Known rows, with every way that one mark hangs from another
[feso [fela [bonasi lusal]]]: [  9.3  13.1   1.0  25.4  27.0   7.3   8.0  24.9 -46.4  -2.5 -18.0 -40.2
 -20.3  12.8   0.2  15.0]
[bonasi [fela feso] [lusal tegib]]: [  5.6  10.8 -27.8  27.6  27.2  -4.0  -1.8  29.9 -20.3 -24.7 -27.5  11.3
   9.2  27.8 -22.9   9.4]
[fela bonasi]: [  7.2 -12.3   1.0  25.2  -9.9 -11.6  -6.8  -4.9 -21.6   4.5  -6.0 -26.3
   3.8   6.8 -10.8  23.9]
[tegib fela]: [-14.5  19.0   2.4  19.6   0.2  31.4   5.3 -12.3  -9.8   7.3  10.1  -8.1
  -9.9  -3.8 -13.4   4.1]
[tegib [fela bonasi feso] lusal vugosi]: [ -9.9   7.3 -11.4  49.3  17.2  30.4  22.7  -4.6 -55.1  -2.5  23.3 -80.8
   6.6  -8.6 -24.0   9.4]
[lusal [bonasi [fela feso]] [tegib vugosi vusat]]: [-11.7   0.0 -18.7  70.2  34.5  49.7   4.6  -5.8 -29.8 -39.5 -31.0 -33.5
  29.9  -3.7 -64.0  59.1]
[vusat [tegib lusal]]: [  5.3  28.1   5.6   3.5  55.3  21.7  -1.4  -7.1 -13.7  -0.1   9.7 -16.6
   2.2 -31.3  26.9 -27.2]
[lusal tegib]: [  6.0 -18.0   4.6  19.1  25.1  22.9 -17.2  -1.0   5.3 -14.7 -13.1  13.8
  20.1   6.6 -18.1   9.3]
[tegib fela lusal vusat]: [-16.0  47.3  -2.1  19.1  34.0  45.6  -7.1 -20.6 -37.2  -8.8  50.0 -28.6
  -3.8 -42.7 -15.2 -23.3]
[fela [bonasi [lusal tegib]] feso]: [ 26.1 -24.5 -13.3  28.1  17.4 -14.6 -17.9  20.9 -30.2 -38.8 -31.6 -14.8
  29.4  17.6 -15.3   7.4]
[lusal bonasi]: [  0.3   5.6   3.6  13.7  -8.7  18.0  -0.3 -12.9  -1.7  -2.5 -17.4 -24.2
  -1.6 -12.1 -12.8  34.3]
[lusal bonasi [tegib vugosi vusat]]: [  3.0  -6.4   9.9  45.7  48.3  77.0 -10.1 -17.6 -15.2 -42.5 -17.4 -36.9
  31.4 -30.5 -60.6  31.8]
[vusat [tegib [lusal [bonasi fela]] vugosi]]: [ -8.9  54.0  -0.6  51.7  66.3  68.4  26.4 -11.0 -33.4  12.3  -7.3 -69.3
 -13.6 -30.1 -26.8  30.5]
[feso fela]: [-12.4   2.8   3.7  16.6  20.2  18.8  14.5  11.3 -14.2   5.8 -12.2  -7.5
 -14.8  12.4  13.5  18.3]
[vusat [tegib [fela bonasi feso] lusal]]: [ -3.8  17.8  -6.5  48.0  30.6  14.7   2.7 -16.1 -48.1  -4.5   1.3 -47.6
  11.5 -18.1  18.5   2.9]
[vugosi [tegib lusal]]: [  0.7   7.8  13.2  12.2  44.6  11.5   0.5   5.5 -23.2  -3.8  -1.5 -13.0
  -6.1 -29.5  -0.1 -31.0]

Rows
[ -1.2  34.0  -0.6  12.1  25.8  33.3 -13.2 -21.7 -28.8 -18.8  22.8 -43.8
   4.9 -51.5 -14.7   7.3]
[tegib [lusal bonasi] vusat]
[-16.8  -2.3   1.1  40.4  20.4  14.7   1.0  -6.6 -33.8 -39.4 -22.5   4.8
  14.7 -25.7 -11.9 -17.8]
[vugosi [tegib [fela feso] vusat]]
[ 13.9  -7.7   9.1  54.4  72.0  59.4  10.0  28.8 -47.3 -21.3 -29.5 -54.2
   1.5  15.6 -39.7  21.3]
[feso [fela [bonasi [lusal [tegib vugosi]]]]]
[  0.8  28.3 -32.6   8.9   2.6 -26.6  14.9  30.7 -25.5 -10.1 -14.0  -3.1
 -10.6  20.8  -4.5   0.1]
[bonasi [fela feso] lusal]
[ -9.8 -10.4  -4.8  51.7   2.6  46.1  -5.6 -18.1  -9.1 -25.7 -32.2 -14.5
  23.6   1.1 -28.4  49.5]
[lusal bonasi [tegib [fela feso]]]
[-13.3  19.6 -12.1  50.9  22.2   2.5  15.2   4.0 -39.4  -3.8 -33.0 -34.0
  -8.6 -14.4 -16.4  30.8]
[vugosi [tegib [lusal [bonasi [fela feso]]]]]
[ -8.0   3.4  17.6  66.2  25.6  29.5 -12.8 -19.5 -52.9 -18.7 -16.0 -25.7
   3.7 -29.3 -38.4   4.9]
[vugosi [tegib [fela bonasi] vusat]]
[  4.8   7.5 -24.8  37.6  47.0  26.2  16.9  34.4 -26.3 -28.2 -24.9 -17.0
  11.3  24.1 -44.3   6.8]
[bonasi [fela feso] [lusal [tegib vugosi]]]
[-13.0  48.8 -12.6  33.5  13.9  25.6   8.6  -9.4 -27.9  21.7  10.5 -45.9
 -22.7 -13.1 -26.4  42.9]
[tegib [lusal [bonasi fela]]]
[ -0.4  21.9  15.3  29.0  48.4  36.1 -11.7 -15.9 -37.2 -28.1  -8.0 -35.6
   3.2 -62.7 -21.9  -6.7]
[vugosi [tegib [lusal bonasi] vusat]]
[ -7.9 -22.9   4.2  61.9  -2.1  -3.5   5.8  -3.3 -42.8 -13.5 -39.0 -22.7
   7.9   1.7 -15.1  16.3]
[vugosi [tegib [fela bonasi feso]]]
[-14.8  40.9  18.2  49.8  48.3  67.2  -6.1 -27.8 -47.8 -20.7   1.4 -44.2
  -6.6 -66.0 -35.1  -2.2]
[vugosi [tegib fela [lusal bonasi] vusat]]
[ 24.4  -1.9   3.7  41.2  63.6  47.9 -16.9   9.0 -45.3 -48.6  -6.7 -45.5
  27.4 -17.4 -60.8  -6.9]
[fela [bonasi [lusal [tegib vugosi vusat]]]]
[ 15.6  -3.9   5.9  44.5  52.3  30.0  -9.1  23.7 -40.7 -17.7 -31.2 -26.5
  -0.3  19.4 -18.0  24.5]
[feso [fela [bonasi [lusal tegib]]]]
[ -9.1  39.7 -19.5  42.0  32.1  12.7  13.0  -8.0 -30.2   0.1 -21.3 -37.2
  -0.4 -16.4  10.9  35.1]
[vusat [tegib [lusal [bonasi [fela feso]]]]]
[ -9.0   9.7 -15.3  40.2  -2.6   0.8   3.7  -9.0 -49.2   1.3  21.5 -52.5
   4.4  -4.6  -2.6  12.0]
[tegib [fela bonasi feso] lusal]
[  3.1  16.2 -26.1  41.0  58.9  32.2   5.3  25.9 -38.7 -50.1 -14.1 -15.7
  22.4   2.6 -52.7  -2.9]
[bonasi [fela feso] [lusal [tegib vugosi vusat]]]
[  1.4  13.6  16.7  25.6  35.9  29.6   0.5  -6.9 -24.8  -6.7 -19.8 -37.0
  -7.7 -41.4 -14.1   3.2]
[vugosi [tegib [lusal bonasi]]]
[-10.3  18.7 -16.5  43.3   9.9   7.4  -8.2 -17.8 -61.6 -20.1  31.9 -50.6
  15.7 -25.5 -10.5   2.5]
[tegib [fela bonasi feso] lusal vusat]
[-11.8  32.4  -0.7  46.0  51.2  74.2  29.1 -19.1 -34.9 -15.0  -7.5 -73.3
   7.5 -41.0  -5.4  10.2]
[vusat [tegib [fela feso] [lusal bonasi] vugosi]]
